Each row was made from one small tree. The marks that hang from a mark follow it in brackets, in alphabetical order. Every link used is in the known rows. Write each row's tree.
In the rows, 128 means zero.
Known rows
gudi{melel{forovin{kivi{lumor{nuzuz{gepes}}}}}}: [131 148 118 116 153 145 186 122 152 141 103 146 111  94 159 123  76 133
 117]
kivi{lumor{nuzuz{gepes givov gudi{melel{forovin}}}}}: [137 135 106 114 163 158 191  91  97 148  97 128  96  64 134 124  91 160
  92]
forovin{melel}: [135 136 121 113 147 116 150 125 162 145 107 138 139 104 126 126  96 115
 122]
lumor{nuzuz{gepes givov gudi{melel{forovin}}}}: [118 139  96  95 178 180 176 118 113 154  79 134  88  51 159 127  80 131
  94]
lumor{nuzuz{gepes{kivi} givov gudi{melel}}}: [107 143  92  98 195 188 179 114 120 154  78 132  82  53 171 123  77 128
 100]
melel{gudi}: [142 120 127  97 149 105 125 104 119 161 115 131 152 100 128 125 141 132
 135]
melel{forovin}: [122 121 126 106 128 127 137 127 150 137 124 153 144 100 130 114 122 134
 120]
vada{givov{nuzuz{gudi{melel{forovin}}}}}: [134 110 112 125 132 160 142 122 124 149 117 144 129  51 155 106  83 115
 118]
melel{forovin{kivi{lumor{nuzuz}}} gudi}: [134 153 128  93 128 112 153  65 137 167 122 143 124  83 126 106 151 138
 145]
gepes{kivi{lumor{nuzuz{givov gudi}}} melel{forovin}}: [109 148 120 115 200 171 194  86 131 137  95 147 110  77 185  87  93 145
 145]
gepes{kivi melel}: [101 134 127 118 209 151 167 124 154 136 100 142 136 103 195 104  92 118
 152]
nuzuz{gepes{kivi melel} givov}: [102 106 106 102 201 162 188 114 142 164  91 119  87  73 193 133  72 128
 133]
givov{nuzuz{gudi{melel}}}: [124 133  98 127 166 156 153 132 129 151 101 143 123  65 155 137 105 122
 111]
vada{givov{nuzuz{gepes}}}: [130  98 113 121 131 155 142 123 121 158 121 128 124  47 153 117  97 108
 106]
lumor{nuzuz{gepes{melel} givov gudi}}: [110 137  99  96 200 178 175 113 102 158  74 126  94  47 168 129  87 122
 102]
melel{forovin{kivi{lumor{nuzuz{givov}}}} gudi}: [132 148 121  92 127 117 156  59 133 168 119 142 117  78 123 109 142 141
 149]
vada{givov{nuzuz{gudi{melel}}}}: [133 109 109 129 139 158 142 124 120 149 115 138 130  52 155 111  80 113
 116]
gudi{melel{forovin{kivi{lumor}}}}: [133 142 120 123 145 132 177 124 159 135 111 150 125 107 151 123  73 137
 128]

Write each row's tree
[115 129  99 118 187 167 173 129 146 167  98 134  94  57 185 135 108 118
 106] : givov{nuzuz{gepes{kivi} gudi{melel}}}
[124 105  97 103 193 155 188 127 132 170  84 120  79  69 176 152  54 139
 109] : nuzuz{gepes givov gudi{melel}}
[129 144 111 114 151 150 189 116 148 142 101 144 103  88 156 126  66 136
 120] : gudi{melel{forovin{kivi{lumor{nuzuz{gepes givov}}}}}}
[120 133 105  91 181 169 167 106  97 158  80 123 104  54 159 128  98 123
 109] : lumor{nuzuz{gepes{melel{gudi}} givov}}
[113 151 128 117 193 165 189  93 134 131 101 149 122  87 184  84 103 141
 141] : gepes{kivi{lumor{nuzuz}} melel{forovin}}
[110 114  98  98 197 169 195 116 157 168  89 132  66  68 194 130  61 142
 123] : nuzuz{gepes{kivi} givov gudi{melel{forovin}}}
[136 143 132  96 127 101 152  68 145 169 127 143 128  93 127 110 150 140
 152] : melel{forovin{kivi{lumor}} gudi}
[111 155 119 112 137 132 165  93 153 148 120 150 117  82 131 113 121 132
 125] : melel{forovin{kivi{lumor{nuzuz{gudi}}}}}
[109 146 112 122 169 152 165  95 132 133 114 138 121  89 140 103 116 143
 115] : gepes{kivi{lumor{nuzuz}}}
[103 148 101  94 192 177 181 105 118 163  77 132  86  45 171 125  89 117
 111] : lumor{nuzuz{gepes{melel{forovin{kivi}}} givov gudi}}
[106 164 114 123 179 136 191  88 140 160 104 126 102  73 151 130 103 119
 122] : forovin{kivi{lumor{nuzuz{gepes{melel} gudi}}}}
[126 142 131  90 130 103 139  83 157 170 125 147 132  94 135 112 150 125
 156] : melel{forovin{kivi} gudi}
[118  99 113  96 177 152 183 119 131 164  93 123  96  71 178 139  76 133
 125] : nuzuz{gepes{melel{forovin}} givov}
[121 134 107  87 173 170 168 104 102 158  83 129 103  53 159 122 102 125
 111] : lumor{nuzuz{gepes{melel{forovin gudi}} givov}}
[111 165 110 124 169 137 190  93 144 157 106 128  98  77 144 133  96 123
 116] : forovin{kivi{lumor{nuzuz{gepes gudi{melel}}}}}
[104 150 113  99 213 177 173 120 122 155  81 132 103  59 185 113 107 113
 102] : lumor{nuzuz{gepes{kivi melel} gudi}}
[109 158  91 105 167 175 165 108 121 142  85 146 102  60 143 120  77 127
 114] : lumor{nuzuz{givov gudi{melel{forovin{kivi}}}}}
[139 147 114 122 158 148 177  97 100 134 104 138 122  78 126 114 103 157
  96] : kivi{lumor{nuzuz{gudi{melel{forovin}}}}}
[130 110 120 113 138 151 153 104 129 171 118 131 118  44 171 109 102 102
 131] : vada{givov{nuzuz{gepes{melel{forovin{kivi} gudi}}}}}
[128 120 112 110 173 148 161 121 122 171 101 126 116  58 173 140 129 114
 115] : givov{nuzuz{gepes{melel{gudi}}}}
[111 140 133 113 175 133 167 121 155 143 104 147 138  98 175 116  96 114
 151] : gepes{melel{forovin{kivi}}}
[116 152 120  91 179 158 168 109 121 160  89 132 111  63 167 118 120 109
 111] : lumor{nuzuz{gepes{melel{forovin{kivi} gudi}}}}
[128 119 133 103 206 135 189 101 134 171 101 117 107  86 194 120 115 133
 129] : nuzuz{gepes{kivi{lumor} melel{gudi}}}
